Each row comes from the steps of one walk. Every step used is in the known rows, and no mark comes twice. Write the walk behind each row, first mark first.
Known rows
pasa > nuzud > zoze > pozu > meri: [-14.5 -18.4  -2.9   1.4  26.8   1.1   0.0   0.0  -4.3   2.2 -14.3  23.3
  55.9  12.2   7.6  -1.5 -16.2  -2.7  13.9  14.5  41.6  -3.5  -9.7  -3.7]
zoze > nuzud > bado > pozu: [ 33.4 -10.1  -7.3  -1.4  -3.7  10.8 -25.1  10.0 -11.8   3.7  -9.4 -47.5
   5.1   0.1  29.4   2.7   2.3  -2.2 -24.0   4.8 -12.6  31.8  17.2  -2.5]
zoze > pozu > meri: [ -2.0 -10.3 -10.7 -10.2  14.4  -3.1   0.9  -3.6  -2.7  -0.5 -10.3  32.8
  33.0  -3.8  -3.1   3.5  -5.3   7.0  -3.6   4.8   6.0   3.4   2.4 -16.0]
bodi > pasa > nuzud > bado: [ 15.3 -17.1  -3.9   2.4   0.8 -10.9 -17.4  17.7   3.8  -8.4 -10.9  -3.2
   5.3  20.5  50.0  -2.7   0.2 -11.8  23.6   9.1  40.5  10.2  30.8 -30.0]
meri > pozu > zoze > nuzud > pasa: [ 11.3  -9.3 -12.4  -7.5  11.2  11.6   7.1  31.9  -6.6   5.3 -10.8 -66.1
  34.6  14.5  36.0  12.6 -31.1  -4.4 -10.0  14.7  10.8  14.6  34.2  27.8]
bado > nuzud: [-16.0  -8.2  -1.0   1.7   6.3 -22.0   2.5   2.0   4.8  -2.9   4.1  -8.7
 -12.0   9.8   3.5   0.1  -3.3 -15.7  10.5  -0.8  14.2  12.5   7.3 -21.5]
zoze > nuzud > pasa > bodi > bado > pozu > meri: [ 24.2 -29.4  -7.6  -1.7  15.2  -0.6 -30.8  23.4 -18.1  -0.1 -16.1 -40.0
  20.8  20.4  31.9  13.0 -21.1  -9.0  -9.4  28.3   4.2  43.2  16.2 -42.2]
bado > nuzud > zoze > pozu: [-30.3  -7.5  -9.7  -6.4  11.2 -13.1  -3.1  -1.9   3.2   3.7  -5.4  10.9
  35.7   7.5  15.5   3.2 -15.3 -17.2  -1.8  -1.3  22.3   2.1   5.0  20.8]
nuzud > pasa: [  0.4  -0.5  -8.8  -3.0   4.6   0.1 -10.6  12.5  -4.7   1.4  -6.8 -15.7
  16.7   0.7  16.5   6.1  -4.8 -14.0  10.2   0.9   5.4   3.4  21.0  -1.0]
zoze > nuzud: [  4.8  -6.7   4.9   6.8  -1.5  -2.6  -0.3   5.5 -14.4  -2.8   1.6 -27.0
  -5.5   4.4   7.2   4.7  -4.4   4.0   5.3   7.4   5.4  13.3   3.8   0.4]
bado > pozu: [ 14.6  -6.6  -7.3  -3.8   5.0  16.7 -13.2  -1.1  -1.9   8.9 -10.4  -9.7
   8.2  -6.9  -2.9   1.2   3.6   2.0 -21.9  -2.7  -9.0   4.0  -8.6  -0.7]
meri > pozu > zoze > nuzud: [ 10.4  -8.7  -4.0  -5.3   5.7  12.7  17.9  18.1  -1.2   3.1  -4.4 -48.6
  18.6  13.9  19.5   6.3 -25.6   8.3 -21.3  14.2   3.7  11.3  16.6  27.2]
bodi > bado: [ 24.1  -3.3   0.1  -1.8  -4.8   1.6 -17.7   0.6  -4.2  -5.5   0.0  11.0
 -13.7   3.9  17.3  -2.3  -8.9  -2.7 -11.7   6.1  -8.8  14.6   6.0   0.9]
pozu > zoze > nuzud > pasa: [  5.0  -9.0  -7.1  -5.2   8.3   2.8   4.1  25.8  -9.7  -1.5  -7.0 -56.1
  14.1  10.9  26.6  11.2 -21.4   3.6  -5.7  12.9  -3.7  18.6  44.9   4.6]
bodi > pasa: [-0.7 -9.5 -5.2 -2.6  0.6 -6.8 -3.9  7.9 -4.3 -6.3 -6.3  8.2  0.3 11.8
 15.8  3.6 -2.8  3.2  8.6  1.3 26.1 -3.4 25.9 -8.4]
bodi > bado > nuzud > pasa: [  9.8 -11.8 -10.0  -3.3   6.8 -19.5 -24.2  16.0  -4.5  -5.9  -2.8 -12.8
  -9.0  14.3  37.6   4.2 -16.4 -32.7  13.1   5.4  11.3  29.7  35.0 -20.2]
bado > nuzud > zoze: [-29.8  -6.9  -0.1   3.6   9.3 -18.1   5.7   0.6   0.5  -1.5   3.8 -17.8
   8.6  16.9   7.5  -1.3 -13.3 -19.2   8.0   1.0  27.1   7.2  14.5  12.8]
pasa > bodi > bado > nuzud: [ -9.9 -15.8   3.8  -0.8  -0.6 -28.4 -15.2   8.8  12.7  -6.3   5.1   1.9
 -19.0  24.3  28.0   1.8 -15.8 -23.1   1.7  15.2   4.0  26.9  -2.5 -35.7]
pasa > nuzud > bado > pozu: [ 28.8 -14.4  -5.8   1.4   5.1  13.4 -26.4   8.8   5.8   7.3 -14.4 -20.9
  13.8   2.2  30.7  -5.8   6.3 -11.9  -6.5   5.3   6.4  17.4  -2.0 -22.7]
pozu > zoze > nuzud > pasa > bodi > bado: [ 11.7 -16.4  -3.3  -7.4   1.9  -5.0 -14.5  31.9  -1.6  -5.3  -6.1 -45.4
   6.9  25.9  50.0  12.9 -33.7  -2.2 -16.3  29.0  -9.6  32.6  35.5  -8.6]

Write each row's walk
[-13.8 -18.7   2.1   9.4  12.4  -3.8  -2.5  10.7  -4.0  -4.6 -10.8  -1.7
  22.6  27.3  26.1  -1.3 -12.9  -8.0  29.2  11.2  63.5  -9.6  14.3   7.2]
bodi > pasa > nuzud > zoze
[  5.9  -6.1  -3.8   3.7   3.3  -3.3 -11.0  18.6 -19.5  -0.2  -5.1 -44.6
  11.8   6.1  22.2  10.2  -9.4  -9.9  17.6   7.8  10.8  16.8  23.4  -1.1]
zoze > nuzud > pasa
[  2.4 -19.8 -10.0 -10.1  11.0  10.3  -7.7  30.6   0.2  10.1 -16.4 -66.5
  29.3  15.2  29.1  15.9 -21.5   1.5 -27.6  20.5 -10.9  21.8  20.9 -10.7]
bado > pozu > zoze > nuzud > pasa > bodi
[ 19.3 -15.3  -5.4  -5.3   8.9  19.5   3.2  12.2  -6.6   6.1 -10.4 -49.7
   5.4   3.6   8.0   6.0 -14.7  17.7 -39.3  10.0 -17.0  19.1  15.5   3.6]
bado > pozu > zoze > nuzud
[ 19.6  -3.8  -0.5   2.9  -9.2  -5.7 -11.7  10.6 -10.3  -4.8   0.9 -38.0
  -2.4   6.8  33.0   1.4  -0.7  -3.3  -1.2   7.3  -3.6  28.6  27.5  -2.8]
zoze > nuzud > bado
[  8.1  -7.4  -5.1  -4.6  -2.6  -7.9 -27.6  19.0   3.3  -1.7  -5.5  -3.8
   9.3  15.5  39.8   7.7 -17.0 -20.9   0.5  16.8  -2.2  18.4  10.8 -13.6]
nuzud > pasa > bodi > bado
[  6.5  -2.6  -9.2 -11.8   6.2  15.6  18.2  13.0  12.9   5.3  -5.3 -22.2
  23.4   8.9  11.5   1.9 -21.7   6.4 -25.8   6.8   0.2  -1.9  11.5  29.1]
meri > pozu > zoze
[-12.5 -13.7  -3.1  -5.7   5.7  -6.4   3.8  31.4   3.1   0.9  -5.7 -56.5
  21.0  22.0  32.4  14.8 -24.5   0.2  -6.1  23.6  -1.9  18.8  30.1  -9.8]
pozu > zoze > nuzud > pasa > bodi
[ -5.5 -11.1  -9.9  -7.8   5.8 -11.9 -22.7  -1.5  -1.0  -1.5  -5.0  24.2
  21.3  11.1  33.7   0.5 -24.1 -19.9 -13.4   5.2  10.4  17.4  11.3  20.4]
bodi > bado > nuzud > zoze > pozu
[-26.2 -23.9  -6.6  -8.1  15.9 -27.6 -11.9   4.1   4.2  -5.7  -5.8  25.3
  34.6  28.9  26.7   4.3 -31.0 -18.0  -6.8  21.9  23.0  25.0   6.4 -18.9]
pasa > bodi > bado > nuzud > zoze > pozu > meri
[-17.0  -9.3 -10.4  -8.8  18.2   2.0   3.4  -4.7  -7.8   0.9 -11.1  21.8
  54.3   4.9  -0.7   2.4 -15.3   5.1  -7.1   6.6  17.5  -1.6   9.2  16.9]
nuzud > zoze > pozu > meri
[ 28.8 -33.3 -12.3  -0.9  19.5  -0.2 -20.7  15.9  -4.2  -4.5 -22.6  -8.2
  21.9  20.7  34.4  -1.7   0.1  -4.3   8.7  14.2  42.7  20.8  33.6 -55.3]
bodi > pasa > nuzud > bado > pozu > meri
[ 17.6 -16.1  -9.0  -9.7   3.3   4.6  -9.1  38.3   2.1   2.0  -9.3 -55.2
  28.3  29.5  58.8  13.7 -41.6 -11.6 -19.8  31.2   3.0  29.7  25.2  13.3]
meri > pozu > zoze > nuzud > pasa > bodi > bado
[ 18.5  -6.3  -3.8  -6.0  -5.0  -0.5   1.7  17.8  -0.8  -5.6  -0.8 -49.5
   0.7  11.1  35.3   2.3 -13.8  10.5 -25.5  12.0 -16.1  29.7  47.5   3.9]
pozu > zoze > nuzud > bado
[ 32.9 -19.6  -8.4  -1.2   8.8   4.0 -15.3   9.0 -17.8  -1.0 -10.9 -43.8
  12.8   5.9  17.0   2.6  -1.2   4.8 -18.5  11.5  -2.7  39.6  31.0 -30.7]
zoze > nuzud > bado > pozu > meri
[ -8.0 -13.4  -9.2  -7.9   8.3   1.8   9.6  37.2   6.8   7.3 -10.1 -66.7
  40.5  25.7  42.1  16.1 -33.7  -7.7  -8.4  24.9  13.4  14.5  18.8  13.2]
meri > pozu > zoze > nuzud > pasa > bodi
[-32.3 -12.9  -6.2  -2.4   8.2 -31.2  -7.6  21.1  12.2   1.0  -1.4 -26.2
   9.9  20.5  25.8   9.7 -10.9 -33.6  24.9  10.2  19.2  16.9  11.5 -35.2]
bado > nuzud > pasa > bodi
[ 19.4 -16.0 -14.2  -8.2  13.3  19.2  -8.4  24.7 -11.4   8.0 -17.2 -65.2
  22.7   4.9  24.0  12.1 -19.4   4.8 -26.5  10.1 -10.0  22.6  38.5   3.7]
bado > pozu > zoze > nuzud > pasa
[ 44.2 -18.2 -13.5 -10.2   9.0  22.4 -26.5  25.4 -15.2   2.6 -17.1 -52.7
   8.0   8.4  42.0   9.8 -27.1   1.5 -39.2  16.1 -21.9  37.2  46.4   4.7]
bodi > bado > pozu > zoze > nuzud > pasa
[ 36.8 -18.9  -8.2  -5.8  14.3  12.4 -20.8  -0.9 -11.6  -1.5 -11.9   6.2
   2.4   3.7   3.0  -1.3  -9.1   4.0 -26.7  10.5  -6.4  26.0  10.0 -25.4]
bodi > bado > pozu > meri
[  5.1  -8.7   1.7  -2.2   3.5   3.7  14.9  12.6  -4.9  -3.2  -0.2 -39.7
  -1.7  10.1   9.8   5.2 -17.5  17.0 -18.0  12.4  -9.0  14.2  26.0   5.0]
pozu > zoze > nuzud
[  9.0 -11.3  -1.3   0.0   1.8 -19.5 -15.4   2.9   0.5  -8.8   3.9   4.3
 -25.2  13.7  21.8  -2.1 -12.2 -18.3  -0.1   4.8   5.4  27.2  15.5 -21.0]
bodi > bado > nuzud
[ 21.7 -16.5 -14.4 -17.5   7.4  14.2 -26.3  25.8  12.2   6.9 -17.8 -26.2
  20.8  14.0  40.6   9.3 -26.0  -4.1 -44.4  18.9 -25.6  23.3  22.0  -9.1]
nuzud > pasa > bodi > bado > pozu > zoze
[-32.0 -17.3 -10.6  -6.5  24.3 -20.7   6.3  -2.7  -2.3  -2.6  -7.0  14.6
  41.6  13.0   3.2   2.3 -18.8 -10.3   4.7   6.1  31.7  10.0  15.6  -4.9]
bado > nuzud > zoze > pozu > meri
[  6.5  -7.7   4.0  -1.3  -7.5  -7.5 -18.4   6.4   8.5  -3.3   0.4  11.0
  -7.3  15.3  24.1   1.7 -11.7  -6.0 -10.9  16.6  -8.8  14.5 -11.7 -13.5]
pasa > bodi > bado
[  0.4 -20.0   1.7   8.5  10.0  -8.2  -5.0  12.3   0.5  -6.4 -10.2   7.5
   3.2  18.9  24.2  -0.1  -4.5  -6.7  31.8   9.0  50.9  -4.5   6.8 -26.2]
bodi > pasa > nuzud
